Known rows, with every way that one mark hangs from another
tefopu{lubut}: -18.7  -8.9  14.3  -4.4  -7.8  -5.3  4.7  1.4  6.7  -4.3  11.0  -4.9  8.0  4.2  4.3  0.1  3.2  3.9  1.8  12.0  1.7  3.3  3.2  -1.2  -3.6  -3.0  -7.2  1.4  -6.9  0.2
vazi{kefe{gatap peme{debad} zasut}}: -3.9  0.0  40.5  -0.9  4.9  -21.7  -1.2  3.5  -10.8  23.3  -8.5  10.5  4.3  -41.6  24.6  13.9  -10.3  1.5  -6.4  -37.8  -15.8  -8.1  38.5  26.4  7.6  -11.1  29.4  -0.9  2.9  1.3
tefopu{lubut{kefe}}: -26.3  -4.1  19.6  -0.6  -0.1  -1.7  15.9  7.0  8.7  -12.3  21.1  -1.1  -0.1  1.3  2.2  -5.2  12.4  2.0  -0.2  2.3  0.6  -4.7  -17.0  -3.7  -3.8  19.4  -0.1  6.0  -10.1  -6.7
vazi{kefe{gatap peme zasut}}: 5.6  -2.2  30.1  13.7  6.7  -25.6  8.0  5.3  -8.3  12.2  -14.4  7.1  2.9  -31.8  20.0  11.7  -9.3  1.7  -5.2  -33.6  -9.8  -11.6  29.2  23.5  9.5  -12.7  18.0  1.5  4.4  5.5
vazi{kefe{gatap}}: 5.0  1.7  5.3  3.7  -6.2  -19.0  -3.6  -2.6  -2.0  13.3  -8.9  2.4  9.4  -17.3  -3.4  9.6  -1.6  4.1  -1.6  -32.8  -2.3  -6.6  13.0  -6.1  -0.8  -14.5  -9.7  3.4  7.7  6.9
peme{debad kefe{gatap vazi zasut}}: -23.4  2.0  24.2  -2.9  20.3  -6.0  -11.2  2.9  -2.8  24.1  17.4  20.3  -10.0  -48.8  37.1  2.5  -2.0  3.6  -10.4  -24.2  -12.1  -0.8  29.0  18.0  6.3  1.3  5.0  6.7  1.3  -10.3
tefopu{lubut{kefe{zasut} ramoz{nadi}}}: -33.9  4.6  19.2  -14.0  8.4  -6.6  23.2  14.8  -7.6  -22.0  35.3  7.6  -29.5  2.9  19.3  -0.3  12.1  2.1  -1.7  -3.9  4.0  -18.7  -42.3  35.6  4.6  40.5  12.9  4.2  -19.7  -13.2
lubut{ramoz tefopu}: -15.3  9.9  -4.5  0.7  4.1  -6.6  2.7  11.2  -8.0  -9.8  1.4  8.7  -24.0  8.2  -15.3  -11.2  -6.8  -2.5  3.7  -11.6  5.9  -2.2  -14.4  7.9  -9.1  48.5  16.0  1.8  -14.1  -8.1
vazi{kefe{gatap peme{debad}}}: 1.2  -0.6  37.0  -1.9  -2.9  -13.8  -7.2  1.7  -5.4  26.8  -5.6  11.4  8.8  -35.6  5.4  8.3  -7.0  1.9  -3.4  -41.0  -14.7  0.1  45.4  10.2  2.3  -10.5  14.0  0.5  10.2  2.7
nadi{ramoz{lubut}}: -0.8  0.0  14.7  -9.9  -3.9  6.0  -11.8  0.8  -3.0  -9.9  37.2  0.2  -2.7  7.5  -14.0  6.1  -1.4  0.2  -0.2  -1.8  -11.7  -6.6  -20.7  15.3  -2.9  7.6  18.8  1.9  -3.8  4.6
gatap{kefe{vazi}}: -9.7  -0.8  13.6  2.4  1.0  -3.9  -6.4  8.4  -0.5  4.0  31.2  4.5  0.3  -7.6  -3.5  3.7  0.3  3.8  -5.1  -20.2  5.1  -5.5  26.2  -3.8  -1.5  -23.4  -22.6  3.7  7.5  -3.1
nadi{ramoz{lubut{kefe tefopu} sifu}}: -20.5  9.5  25.4  -17.4  9.0  9.2  -4.2  9.2  -5.1  -26.3  47.0  16.3  -24.8  15.5  -27.2  -11.1  -11.0  -3.0  2.3  -25.5  -21.1  -12.6  -36.9  16.8  -12.8  46.9  52.9  8.5  -3.6  -0.7
lubut{kefe{gatap peme vazi} tefopu}: -38.1  2.6  42.4  27.8  16.7  1.7  14.1  16.7  2.0  2.0  22.6  24.4  -23.0  -35.0  4.5  -14.5  -7.7  -1.6  -4.5  -37.9  -4.5  -1.7  29.1  14.0  2.6  55.5  17.3  2.8  -0.6  -7.1
ramoz{lubut nadi sifu}: -3.7  3.9  15.5  -29.8  -7.0  12.1  -8.5  -2.7  -7.3  -15.6  39.3  12.8  -16.5  12.9  1.4  3.9  -6.8  3.2  1.8  -20.5  -18.7  -6.7  -10.3  21.2  -4.1  -13.7  5.6  -2.9  6.5  3.0
tefopu{lubut{ramoz}}: -15.9  -6.1  6.8  -11.2  -5.2  -11.9  10.8  9.2  -1.5  -7.8  7.4  -0.6  -8.9  8.7  -0.6  -4.2  -0.2  4.1  6.2  3.4  5.7  0.8  -5.1  6.5  -9.7  15.5  -4.3  2.5  -13.5  -4.8
kefe{peme}: 3.7  -4.5  21.3  8.9  5.8  2.6  6.4  5.9  -2.0  2.3  -2.9  5.4  -2.7  -9.0  6.0  -5.7  -3.7  -1.4  -0.1  -4.7  -7.3  2.8  24.1  13.3  4.1  -0.1  17.2  -1.1  4.8  1.0
nadi{ramoz{lubut{kefe{peme vazi}} sifu}}: 0.2  -6.3  54.4  -13.2  14.2  16.8  6.9  14.9  -3.7  -11.1  59.2  24.0  -20.7  -7.9  -5.6  -13.5  -21.0  -0.8  -1.5  -21.4  -26.5  -7.0  24.2  33.2  3.5  17.4  44.2  9.3  10.0  -0.8
zasut{kefe{gatap peme vazi}}: -9.1  -10.5  48.2  20.6  18.0  -2.7  -6.0  11.1  4.0  9.9  15.9  14.5  -7.5  -22.3  21.3  -7.8  7.6  3.0  -4.5  -33.0  -1.9  5.5  66.6  14.2  10.0  -2.8  1.2  0.5  20.9  -3.6
ramoz{lubut{kefe{gatap peme vazi} tefopu} nadi}: -47.6  9.5  59.0  12.7  6.4  13.4  8.1  13.5  -1.4  -12.4  67.1  30.0  -32.2  -30.9  5.4  -4.0  -1.0  0.0  -7.0  -51.0  -12.6  -9.3  5.9  29.6  7.0  52.5  6.5  -0.4  -4.9  -7.8
debad{peme{kefe}}: 3.1  4.1  10.3  23.7  10.3  -8.4  9.8  -4.0  10.1  -0.8  13.3  8.5  6.2  -10.4  13.0  -5.6  19.3  -2.1  -6.7  8.3  -0.8  -4.0  -1.5  6.1  1.6  8.9  0.7  11.6  0.6  -3.3
gatap{kefe{zasut}}: -10.0  4.2  8.4  0.1  6.3  -17.6  -3.2  7.1  -7.5  -5.2  10.0  -2.9  -3.0  0.2  9.3  11.8  5.6  1.6  -4.4  -24.8  1.2  -15.6  -7.1  10.3  -1.9  -22.1  6.6  0.0  -3.5  -2.0
kefe{vazi}: -1.4  -4.6  9.6  1.7  2.2  5.8  1.3  3.1  2.7  5.1  18.4  6.9  0.7  -12.3  6.4  -0.4  -9.5  1.3  -3.8  9.2  2.5  2.3  24.0  2.5  7.3  0.2  -15.3  3.2  2.2  -3.2
gatap{kefe{vazi zasut}}: -11.7  -0.4  18.5  3.6  8.0  -12.5  -1.6  10.8  -5.5  0.4  27.8  4.1  -4.1  -12.2  15.1  9.7  -5.0  3.1  -8.7  -16.2  3.3  -12.4  18.8  12.5  5.3  -20.9  -7.9  3.5  0.4  -4.4
lubut{kefe{peme zasut} ramoz tefopu}: -24.0  11.1  26.1  12.5  24.8  -11.0  26.0  24.9  -12.8  -20.2  6.0  16.6  -39.4  -7.6  6.6  -15.6  -5.5  -6.5  -1.0  -26.4  -2.9  -14.3  -17.5  35.9  1.6  71.8  52.4  4.8  -20.6  -15.1
kefe{gatap vazi zasut}: -20.3  -4.3  18.7  10.7  10.0  -10.9  4.8  5.1  -3.3  12.4  7.3  10.7  -8.6  -30.9  29.9  7.3  -16.4  3.7  -5.9  -11.5  1.9  -3.9  29.0  20.9  8.6  1.4  -4.3  -1.9  -1.6  -0.5
zasut{kefe{gatap peme}}: -7.5  -6.7  36.5  19.3  15.0  -8.1  -6.8  8.2  1.4  4.8  -3.7  8.0  -5.7  -10.0  15.6  -6.4  16.6  1.5  -0.1  -40.7  -3.9  2.6  39.5  12.2  2.5  -4.2  17.2  -2.7  21.1  -0.1
gatap{kefe{peme{debad} vazi zasut}}: -16.9  -1.7  49.5  -5.1  11.2  -6.3  -5.2  14.7  -7.9  14.6  31.6  12.8  -6.7  -30.3  24.0  7.1  -9.2  1.0  -10.8  -26.7  -10.0  -6.3  50.3  29.3  6.9  -18.4  16.8  0.5  3.3  -8.4
gatap{kefe}: -5.6  4.2  4.7  2.2  -1.5  -9.5  -7.4  4.7  -2.9  -2.0  10.1  -2.5  1.7  4.7  -8.8  6.0  9.9  2.1  -1.5  -27.5  1.8  -7.9  0.2  -5.5  -7.9  -23.7  -5.9  1.2  6.3  -0.2

Rows
2.7  5.2  -4.2  -29.3  3.4  3.8  2.6  5.1  -17.8  -8.4  13.6  17.9  -29.4  16.2  -2.3  -8.0  -11.5  1.7  5.9  -19.0  -6.4  -5.4  -2.8  27.4  -3.1  6.0  16.8  -0.1  7.4  -1.6
lubut{ramoz{nadi sifu}}
-28.3  8.1  33.4  0.3  8.3  14.5  -2.7  12.6  3.0  -19.6  71.1  16.2  -18.6  -6.6  -19.4  -5.9  -5.6  -2.9  -5.7  -7.9  -10.1  -10.9  -23.9  14.5  2.4  61.8  21.0  10.6  -13.2  -7.8
nadi{ramoz{lubut{kefe{vazi} tefopu}}}
-12.4  3.7  15.0  31.5  18.2  -25.5  11.3  -2.6  5.3  4.7  1.7  13.0  -3.1  -30.3  37.2  2.0  13.4  0.2  -9.1  -13.7  -1.5  -11.7  -1.8  24.6  2.6  11.3  12.4  5.8  -1.9  -0.9
debad{peme{kefe{gatap zasut}}}
-0.7  -7.4  35.0  12.8  14.8  -1.3  12.8  11.5  -4.3  5.5  13.5  11.7  -8.2  -25.3  30.6  -2.0  -18.0  -0.7  -7.1  6.1  -5.3  -1.6  44.0  31.6  16.6  1.4  14.0  2.2  -0.2  -4.1
kefe{peme vazi zasut}
-13.5  -0.9  14.8  14.5  22.2  -9.4  -0.3  4.2  -2.1  11.9  12.6  16.3  -10.7  -39.9  33.7  -0.3  -1.7  4.2  -8.4  -21.2  -6.1  -4.7  23.3  14.5  6.9  0.8  -3.2  8.4  3.5  -5.8
peme{kefe{gatap vazi zasut}}
12.8  0.4  34.2  -10.5  -2.8  -6.1  -4.6  1.8  -3.9  18.3  1.7  7.1  12.7  -22.2  -0.7  4.3  -4.8  -0.6  -4.6  -17.0  -15.0  -1.4  36.1  8.8  7.3  -9.7  17.2  4.4  5.0  -1.0
vazi{kefe{peme{debad}}}
-33.1  9.8  31.6  4.6  2.0  8.5  4.0  11.7  4.6  -20.9  56.1  15.3  -21.5  -10.0  -7.5  -6.4  -3.2  -1.3  -6.4  -17.6  -6.4  -7.6  -11.5  1.4  -1.5  50.4  -3.7  6.8  -17.3  -13.0
ramoz{lubut{kefe{vazi} tefopu}}
-24.5  -6.1  49.6  3.0  13.1  -5.2  1.4  8.8  -6.2  26.4  11.8  19.4  -11.9  -48.6  39.8  4.3  -19.8  1.6  -8.2  -23.6  -10.8  2.4  58.1  36.9  11.6  6.2  22.1  -5.0  1.1  -4.1
kefe{gatap peme{debad} vazi zasut}
-7.6  -1.5  36.0  -6.9  11.3  -2.6  1.8  6.8  -8.1  11.6  -0.2  9.1  -7.5  -22.1  27.7  1.1  -9.4  -2.4  -5.5  -6.4  -14.2  -0.6  22.4  32.2  7.3  5.1  38.1  -3.8  -3.2  -5.2
kefe{peme{debad} zasut}
-10.8  -0.9  23.2  32.8  11.7  -12.3  7.8  -1.1  13.0  13.4  25.1  20.5  1.5  -37.6  23.4  -4.4  8.4  2.2  -9.7  -7.8  1.6  -1.5  33.1  10.4  4.3  11.1  -18.1  10.0  5.1  -2.9
debad{peme{kefe{gatap vazi}}}
-14.5  -7.3  35.9  -14.3  11.3  -7.3  28.0  20.2  -6.0  -14.7  10.2  15.4  -27.2  6.4  3.4  -24.6  -8.5  1.4  8.7  -20.4  -11.7  -2.0  13.8  22.6  -11.6  23.7  37.2  6.8  -0.3  -7.7
tefopu{lubut{kefe{peme} ramoz{sifu}}}
-28.6  11.2  49.1  -9.8  14.8  8.6  12.5  14.1  -12.0  -31.7  49.8  25.7  -38.3  0.1  14.4  -6.9  -9.4  -4.0  -3.2  -40.2  -27.3  -17.8  -20.0  47.3  1.5  40.4  52.3  0.8  -9.0  -6.2
ramoz{lubut{kefe{peme zasut} tefopu} nadi sifu}
-21.0  -2.8  37.6  3.0  11.3  -10.2  -0.5  5.3  -9.1  20.9  -7.7  12.9  -11.2  -35.5  33.1  5.1  -10.5  0.1  -4.2  -31.8  -14.3  -0.5  30.6  34.0  4.3  3.5  37.3  -7.8  0.0  -1.4
kefe{gatap peme{debad} zasut}
-9.9  4.3  16.9  -20.0  1.9  6.7  -16.7  3.7  -5.9  -18.1  35.4  13.1  -15.8  19.0  -24.7  -5.1  -19.9  -1.2  4.3  -16.5  -20.7  -4.4  -15.6  19.0  -12.9  23.5  43.3  3.2  -0.5  6.1
nadi{ramoz{lubut{tefopu} sifu}}
-31.5  19.8  1.8  -5.3  10.8  6.9  11.9  14.5  -8.3  -22.3  32.0  18.0  -38.8  6.5  -13.9  -10.6  9.5  -4.1  -0.5  -25.3  4.0  -15.2  -45.9  21.1  -0.8  72.6  18.3  4.9  -14.8  -13.8
lubut{kefe ramoz{nadi} tefopu}
-26.8  3.9  59.1  10.5  21.4  7.7  9.3  20.6  -3.5  -19.0  65.4  20.7  -25.1  -18.7  2.6  -5.6  -12.6  -4.9  -9.7  -11.5  -17.1  -15.5  -7.8  44.6  10.5  63.0  51.6  8.6  -15.2  -8.6
nadi{ramoz{lubut{kefe{peme vazi zasut} tefopu}}}
-20.0  8.3  12.0  -11.5  17.1  1.6  12.8  19.6  -8.0  -14.6  26.4  27.1  -40.5  1.3  -10.9  -24.8  -21.8  -1.7  3.1  -25.3  -3.0  -4.7  5.0  13.5  -9.2  56.9  23.6  10.6  -5.5  -14.2
lubut{kefe{vazi} ramoz{sifu} tefopu}
-14.5  -9.3  39.4  19.6  15.4  -9.4  11.2  10.3  -5.2  13.6  5.1  15.7  -12.1  -38.7  36.0  1.1  -19.0  2.2  -5.9  -18.8  -4.3  -1.8  52.1  33.5  12.4  2.7  11.8  -3.2  4.1  0.1
kefe{gatap peme vazi zasut}
-27.9  -8.1  28.4  1.4  2.7  4.0  16.8  10.3  11.6  -7.2  39.7  5.6  -1.6  -12.3  9.0  -8.0  5.0  3.1  -4.0  10.6  3.0  -1.3  9.7  -0.5  3.3  17.9  -16.3  9.1  -8.3  -9.6
tefopu{lubut{kefe{vazi}}}
-25.1  0.9  34.9  1.9  6.4  6.2  1.9  8.2  1.2  -2.6  56.4  14.8  -15.7  -22.5  -5.9  0.6  -4.7  2.7  -4.6  -30.1  -10.2  -10.7  -6.6  16.1  1.5  33.1  11.9  5.5  -1.1  -1.5
nadi{ramoz{lubut{kefe{gatap vazi}}}}
-15.8  -4.2  47.3  2.9  13.5  -3.2  -16.9  6.3  -0.6  17.3  2.4  11.6  -6.1  -18.9  20.0  -3.7  15.7  0.6  -2.1  -43.9  -10.7  6.6  48.1  14.2  1.2  -0.4  26.6  -4.9  18.7  -4.3
zasut{kefe{gatap peme{debad}}}
-35.6  5.6  37.1  -7.5  11.9  6.7  -4.3  12.0  -2.6  -11.6  57.8  27.4  -29.1  -10.1  -15.6  -11.3  -21.0  1.1  -0.2  -43.9  -18.2  -9.0  -2.4  21.5  -9.3  45.5  35.9  6.8  2.1  0.5
nadi{ramoz{lubut{kefe{gatap vazi} tefopu} sifu}}
-30.0  15.9  24.6  -21.4  2.7  15.5  -0.2  6.3  -5.8  -31.5  52.9  21.6  -31.7  13.6  -10.4  -7.3  -0.7  -1.6  -0.2  -35.5  -19.0  -14.2  -38.7  18.7  -7.4  38.7  23.2  2.6  -5.3  -5.7
ramoz{lubut{kefe tefopu} nadi sifu}
-38.5  10.5  48.7  -4.4  7.5  7.8  6.5  10.7  -8.4  -20.2  43.4  31.0  -38.0  -9.0  1.4  -9.4  -6.7  -0.9  1.2  -66.8  -25.4  -10.7  -6.3  33.9  -7.6  38.5  37.7  -2.8  4.6  -1.0
ramoz{lubut{kefe{gatap peme} tefopu} nadi sifu}
-13.9  0.0  27.4  34.9  19.3  -20.6  13.4  0.3  7.7  10.9  20.4  19.6  -2.7  -42.0  42.3  0.2  3.6  1.7  -12.9  -5.6  0.0  -9.1  23.9  26.4  9.0  11.7  -3.5  9.2  -1.0  -4.3
debad{peme{kefe{gatap vazi zasut}}}
-5.9  -0.6  28.8  10.0  11.3  -16.1  4.9  13.2  -8.8  -2.7  5.6  2.2  -4.8  -9.4  14.1  5.7  2.1  0.2  -5.4  -31.9  -5.5  -12.0  16.8  23.6  2.5  -21.2  21.8  -1.0  2.9  -0.8
gatap{kefe{peme zasut}}
-22.8  -8.3  40.2  7.4  4.6  -0.2  22.6  12.9  6.8  -10.2  17.5  4.3  -2.3  -8.4  8.3  -11.4  10.8  -0.3  0.1  -3.2  -6.1  -1.3  5.8  10.7  -0.6  19.2  14.9  5.1  -6.3  -5.9
tefopu{lubut{kefe{peme}}}
-3.7  -7.6  54.1  -2.9  15.1  10.3  -15.6  10.6  3.2  12.7  31.1  14.2  -2.1  -17.7  19.9  -7.6  8.1  -0.5  -7.2  -10.0  -9.1  9.0  64.6  15.8  13.1  -0.2  12.6  2.8  15.1  -12.2
zasut{kefe{peme{debad} vazi}}
-11.3  2.2  34.4  -6.6  2.0  -3.6  -11.8  9.4  -6.3  12.0  16.7  7.0  -1.6  -13.5  -1.1  3.3  4.3  0.1  -3.3  -37.7  -10.8  -1.5  29.8  11.4  -5.0  -20.3  19.2  -2.5  6.9  -3.9
gatap{kefe{peme{debad}}}
-27.2  13.6  17.6  -7.2  -9.0  11.0  -10.7  0.7  -2.8  -22.4  50.9  9.9  -17.0  6.6  -8.2  6.4  3.1  -0.9  -2.4  -15.2  -8.4  -7.4  -35.3  16.3  -1.0  29.6  -2.5  -2.7  -12.1  -3.1
ramoz{lubut{tefopu} nadi}
-19.5  -8.0  56.2  4.8  16.3  1.5  -15.5  9.3  2.7  22.4  21.7  18.7  -6.4  -31.0  24.8  -6.9  5.9  2.4  -6.0  -35.6  -8.3  9.1  73.8  17.3  9.0  -1.1  11.6  -1.3  18.5  -7.8
zasut{kefe{gatap peme{debad} vazi}}
-29.1  -12.7  49.4  -4.1  13.0  -10.2  27.8  23.0  -4.8  -0.9  20.2  27.2  -31.3  -19.0  13.6  -23.1  -19.5  5.8  6.3  -39.7  -7.8  1.3  49.2  25.9  -9.3  23.2  18.8  5.5  5.3  -6.9
tefopu{lubut{kefe{gatap peme vazi} ramoz{sifu}}}
-47.1  -6.5  59.1  0.8  11.4  -12.3  16.3  12.2  -0.2  8.7  13.4  11.6  -12.8  -36.3  34.4  -0.5  3.7  2.2  -4.5  -28.9  -13.5  -4.9  14.9  31.0  0.0  24.7  37.6  -2.2  -11.0  -7.5
tefopu{lubut{kefe{gatap peme{debad} zasut}}}
-18.1  7.1  15.4  -5.0  -1.5  6.2  -15.8  3.7  -1.9  -16.5  40.9  4.6  -10.4  9.3  -25.1  1.5  -5.1  -2.6  -0.3  -6.1  -10.5  -6.6  -31.9  14.4  -7.3  37.7  29.0  2.2  -10.5  2.1
nadi{ramoz{lubut{tefopu}}}
-13.4  -5.9  26.1  12.0  12.6  -4.2  -12.1  5.3  5.8  6.8  17.2  9.5  -5.6  -13.2  16.4  -3.2  10.4  4.8  -4.1  -24.4  4.5  2.8  42.4  0.7  5.3  -3.0  -13.8  1.9  17.2  -3.7
zasut{kefe{gatap vazi}}
7.5  -2.3  16.6  -26.5  -0.1  6.7  -13.5  1.1  -6.9  -10.5  33.2  8.2  -8.4  15.3  -14.3  -0.7  -16.8  1.6  4.5  -11.9  -21.3  -5.3  -8.3  19.7  -9.8  -7.6  32.9  2.9  8.0  8.0
nadi{ramoz{lubut sifu}}
-8.8  -8.9  7.5  -25.9  -1.6  -11.6  7.9  10.0  -7.1  -9.5  2.3  7.0  -17.2  18.3  -0.5  -13.0  -14.8  5.1  10.5  -4.2  -3.7  2.9  11.4  12.1  -17.2  0.0  11.7  3.8  -1.6  -2.0
tefopu{lubut{ramoz{sifu}}}
-8.8  -5.6  44.2  -4.1  13.4  3.1  2.0  9.6  -5.1  17.0  20.5  15.9  -8.3  -33.7  34.6  2.7  -18.1  -1.5  -9.2  3.5  -12.6  1.7  47.7  34.7  15.8  6.7  23.1  -0.9  -2.5  -8.5
kefe{peme{debad} vazi zasut}
-43.5  14.7  27.6  -12.7  3.0  7.4  -1.1  4.9  -6.5  -21.7  46.3  25.5  -35.7  -0.2  -4.9  -4.3  -2.4  1.2  1.4  -61.3  -18.1  -13.3  -30.8  20.4  -12.2  39.4  21.3  -1.7  0.0  -1.9
ramoz{lubut{kefe{gatap} tefopu} nadi sifu}
-43.4  -4.3  27.1  8.1  8.4  -17.9  19.8  8.1  3.5  -6.4  10.4  1.1  -9.9  -17.8  26.5  2.6  8.2  4.4  -1.9  -18.9  -0.4  -10.6  -16.6  13.9  -2.0  21.4  12.6  1.3  -13.2  -3.8
tefopu{lubut{kefe{gatap zasut}}}
-13.1  3.4  4.7  11.0  19.8  -15.0  -1.4  1.6  -2.7  6.4  -6.2  9.3  -9.5  -28.0  28.3  0.9  9.8  2.8  -4.7  -31.8  -8.0  -8.1  -5.1  13.4  0.1  0.9  12.2  4.7  1.5  -2.0
peme{kefe{gatap zasut}}
-20.9  -7.3  23.0  -19.8  8.0  -3.3  21.2  17.7  -1.9  -12.7  32.0  17.1  -25.5  1.8  3.4  -19.8  -14.1  4.6  4.5  -5.7  -2.1  -1.3  17.8  11.9  -7.0  24.3  3.9  11.1  -3.9  -11.3
tefopu{lubut{kefe{vazi} ramoz{sifu}}}
-23.8  17.0  3.5  -21.1  13.9  6.7  10.2  13.8  -13.8  -23.4  27.2  26.0  -44.3  15.6  -14.7  -17.8  -4.9  -2.8  4.6  -34.3  -4.9  -13.1  -32.2  25.7  -7.3  58.8  33.1  5.7  -3.2  -10.3
lubut{kefe ramoz{nadi sifu} tefopu}
